What can hang from each mark:
Q282: Q188
Q188: Q129 Q282 Q300 Q529 Q762 Q780
Q780: Q188
Q578: Q129 Q300 Q529
Q129: Q188 Q578
Q762: Q188
Q300: Q188 Q578

Every row comes from one small tree of marks. The marks that hang from a mark follow it in brackets, in the order of their numbers. Every link used is in the known rows. Which tree was each row made from?
Known rows:
Q578(Q129 Q300(Q188(Q762)) Q529): -43, 19, -8, -50, 2, -15, 2, 41, -38, -110, -10, -68, 40, -16, 62, 36, -2, 17, 23, -14, 36, 33, 2, -3
Q129(Q188(Q282 Q529 Q762 Q780)): 27, 40, 11, 20, -7, 28, -21, -3, 46, 10, 4, -50, -31, 14, 65, -5, -38, -12, 52, -7, -8, -15, 33, 15
Q129(Q578(Q300(Q188) Q529)): -23, -1, 0, -31, -8, -22, 0, -1, -12, -55, -11, -48, 28, -5, 9, 19, 43, 26, -37, -26, 11, 14, -38, -10
Q578(Q300 Q529): -16, 0, 7, -44, -10, 1, -11, 26, -47, -57, -12, -53, 12, -9, 16, 37, 15, -2, -12, 1, 12, 11, -13, -8
Q780(Q188(Q129(Q578))): -4, -7, 0, 8, -2, 24, -19, -17, -24, 8, 2, -4, 17, -2, -41, -8, 15, 10, -27, 28, 6, 0, -6, -12
Q762(Q188): -1, -18, 1, 4, -1, -8, 18, 29, -45, 7, 0, -28, 23, -12, 6, -10, -11, 8, -13, 9, 3, -4, -8, -33
Q300(Q578(Q129)): -13, -28, -8, -36, -2, 9, -17, 36, -39, -23, 1, 22, 25, -1, 46, -13, 13, 5, -14, 6, -4, 18, 0, 1
Q188(Q129 Q282 Q300 Q762 Q780): 11, -14, 3, 11, 36, -3, 42, -17, 21, 19, 5, -25, -24, -5, -23, -9, -24, -16, 62, -21, 2, -23, 17, 22
Q282(Q188(Q129 Q300 Q529)): -1, 18, -1, 12, -4, -34, 5, -23, 39, 9, -1, 69, -27, 6, -52, 25, 2, -9, -21, -28, 2, 4, 5, 22
Q129(Q578(Q300)): -1, -12, 16, -22, 12, -10, -4, -5, -15, -15, -5, -44, 29, -11, 19, -3, 42, 12, -31, -24, -6, -3, -49, 0
Q300(Q188 Q578): -8, -21, -11, -16, -11, -11, -5, 31, 31, 12, 1, 44, 21, 5, 24, -12, 15, 1, -23, 6, -10, 2, -4, -14
Q780(Q188(Q129(Q578) Q762)): -6, -8, 2, 17, 9, 26, -23, -16, -43, 10, 2, -11, 36, -7, -19, -15, -5, 10, 14, 27, 27, 6, -4, -10
Q762(Q188(Q129 Q282 Q780)): 2, -20, -7, 12, 10, -12, 35, 2, -16, 8, 2, -50, -24, 3, -9, -10, -25, 0, 15, -24, -2, -24, 32, -6
Q762(Q188(Q129 Q282 Q300)): -1, -23, -5, 17, 22, -23, 82, -5, -38, -2, 6, -5, -24, -15, -80, -13, -1, 0, -7, 5, 20, -29, -21, -9
Q762(Q188(Q300(Q578(Q529)) Q780)): 0, -47, -18, -5, 4, 0, 12, 20, -67, -8, -2, 1, 14, -2, 20, -4, 24, 14, -21, 26, -20, 18, -10, -13
Q282(Q188(Q129)): 3, -11, 8, 3, -5, -24, -3, -3, 15, 13, -3, 15, -15, 2, -38, 27, -16, -11, -6, -43, 21, 1, 19, 13
Q780(Q188(Q282 Q300 Q529 Q762)): 2, 29, 0, 15, -2, 24, -24, 7, -36, 5, 13, -15, -9, -7, -6, -6, -14, -2, 16, 21, 2, -28, -12, -5
Q188(Q300): 9, -13, 11, -6, 11, 0, 27, 11, 10, 15, 1, 6, 6, -18, -28, -4, 14, -7, -11, 17, -13, -5, -29, -8
Q129(Q188(Q282 Q780) Q578(Q529)): 20, -5, 8, 5, -17, 28, -3, -23, -4, -23, -3, -95, -31, 12, 8, 6, 13, 16, -8, -19, 4, -2, -4, 9
Q188(Q300(Q578)): 7, -39, 0, -14, 11, 3, 13, 15, -14, 19, 4, 53, 12, -9, -14, -15, 34, -8, -25, 31, -16, 1, -39, 0
Q129(Q188(Q300 Q529 Q780) Q578): 28, 25, 9, 22, 2, 20, -3, -43, 70, 12, -1, 2, -9, 7, 22, -16, 38, 13, -23, 17, -41, 11, -24, 16
Q300(Q578(Q529)): -12, -36, -10, -32, -24, 12, -25, 26, -60, -12, -5, 26, 14, 8, 11, 6, 12, 1, -20, 19, 8, 19, -3, -12
Q762(Q188(Q129)): -8, -17, -5, 9, 7, -12, 40, 6, -31, 5, -2, 5, 10, -8, -31, -9, -15, 3, -4, 18, 17, 1, 9, -25
Q762(Q188(Q300(Q578) Q529 Q780)): 3, -12, -19, 7, 2, -8, -4, 7, -16, 19, 1, 45, 9, 7, 47, -22, 21, 10, -25, 20, -47, 9, -4, -9
Q282(Q188(Q129 Q300 Q762)): 5, -17, 9, 17, 23, -28, 23, -11, 2, 15, 2, 27, 0, -13, -49, 20, -15, -12, 24, -27, 33, 3, -5, 22

Which tree is each row?
7, -8, 0, -3, 5, -1, 12, -8, 36, 17, 1, -38, -39, 11, -13, -2, -26, -15, 28, -38, -12, -26, 46, 12	Q188(Q129 Q282 Q780)
-7, 23, 1, 15, -7, -28, -27, -12, 16, 14, -3, 43, -4, 11, 1, 22, -37, -8, 27, -44, 27, 8, 33, 17	Q282(Q188(Q129 Q529 Q762))
30, -21, 10, 4, 8, 27, 26, 6, 15, 7, 6, 38, -6, -10, -13, -9, 31, -15, -21, 67, -5, 5, -39, 7	Q129(Q188(Q300(Q578)))
-2, -13, 6, 8, 34, -4, 47, -12, 3, 14, 1, 34, 15, -19, -48, -8, -12, -14, 41, 27, 23, 3, -9, 3	Q188(Q129 Q300 Q762)
-9, 0, 8, -19, 9, -26, 6, -2, 28, -21, -5, -38, 31, -10, 20, -4, 43, 19, -35, -32, -5, -3, -44, -6	Q129(Q578(Q300(Q188)))
-6, 30, 2, 5, -9, -3, -19, 9, -8, 12, 4, -17, -10, 8, 31, -11, -42, -6, 42, -35, 12, -26, 14, -4	Q188(Q282 Q529 Q762)
-8, -18, -8, -30, -21, 28, -3, 26, -65, -70, 1, -20, -18, 6, 20, 11, 9, 5, -10, 21, 29, 16, 1, 9	Q300(Q578(Q129(Q188(Q282)) Q529))
1, -5, 3, 15, 21, 27, 7, -2, -31, 10, 6, 13, 20, -20, -45, -2, -9, -9, 24, 60, 18, 2, -6, -6	Q780(Q188(Q129 Q300 Q762))
15, 16, 3, 6, -8, -22, -36, -5, 51, 23, -2, 13, -21, 10, 25, 23, 2, -3, -15, -51, -39, 3, 16, 25	Q282(Q188(Q300 Q529 Q780))
1, 32, 0, 1, -4, 9, -51, 7, 33, 28, -4, -11, 18, 14, 93, -8, -36, -2, 50, -21, -31, 9, 45, -2	Q188(Q529 Q762 Q780)
15, 31, 11, 15, -18, 19, -14, -31, 39, 3, -2, 5, 0, 11, 16, -14, 21, 14, -29, 16, -7, 9, -24, -2	Q129(Q188(Q529) Q578)
3, 25, 1, 1, -5, -10, 17, -3, 18, 7, 8, 12, -35, 0, -27, -7, 3, -6, -11, -17, -17, -33, -20, 4	Q188(Q282 Q300 Q529)
2, 23, -2, 14, -3, -21, -44, -17, 42, 23, -5, 19, -9, 20, 40, 23, -41, -9, 39, -59, -2, 13, 61, 27	Q282(Q188(Q129 Q529 Q762 Q780))
-8, 31, -5, 18, 5, 23, -16, -13, -12, 8, 4, 49, 14, -6, -26, -3, -11, -7, 19, 57, 7, 5, 5, -5	Q780(Q188(Q129 Q300 Q529 Q762))
14, -9, 9, 0, 12, 9, -14, 19, -1, 25, 5, -84, -6, 2, 54, -9, -45, -8, 64, -50, -7, -26, 30, 6	Q188(Q282 Q762 Q780)
1, 22, 6, 8, -15, -21, -49, 9, 1, 18, 0, 9, 7, 8, 40, 21, -36, -2, 19, -53, 12, 4, 19, 10	Q282(Q188(Q529 Q762))
13, -9, 12, 7, -4, 21, 31, -29, -13, -29, -3, -21, -1, -9, -46, 5, 44, 16, -34, 38, 17, 20, -55, -1	Q129(Q188(Q300) Q578(Q529))
-17, -8, -5, 0, -17, 27, -26, -16, -55, -19, -4, -12, 13, 3, -51, 8, 14, 17, -28, 32, 21, 15, -1, -15	Q780(Q188(Q129(Q578(Q529))))
28, 13, 0, 7, -4, 27, -14, -10, 60, 14, 2, 48, -19, 11, 43, -10, 27, -10, -13, 49, -46, 13, -2, 18	Q129(Q188(Q300(Q578) Q529 Q780))
-17, 18, -13, 13, -8, -18, 19, -5, -11, 2, -3, 39, 3, 5, -14, -9, -16, 5, -10, 17, 3, 5, 20, -23	Q762(Q188(Q129 Q529))
13, -7, 7, 4, 0, 25, 0, 18, -36, 5, 12, -43, -18, -16, -45, -1, 8, -6, -17, 22, -4, -35, -27, -8	Q780(Q188(Q282 Q300))
-25, 15, -25, -8, -17, -23, -6, -3, 64, 8, -2, 112, 2, 22, 5, -11, 10, -4, -21, 13, -9, 11, 23, -4	Q300(Q188(Q129 Q529) Q578)
-6, 32, -8, -2, -9, 0, -25, -17, 70, 21, -8, 35, -16, 23, 27, -1, -20, -10, 15, -10, -36, 9, 59, 6	Q188(Q129 Q529 Q780)
-11, 7, -6, 0, -4, -26, 43, 3, 60, 0, 3, -4, -27, 4, -49, -1, -18, -7, 5, -28, 17, -28, 17, -5	Q300(Q188(Q129 Q282))
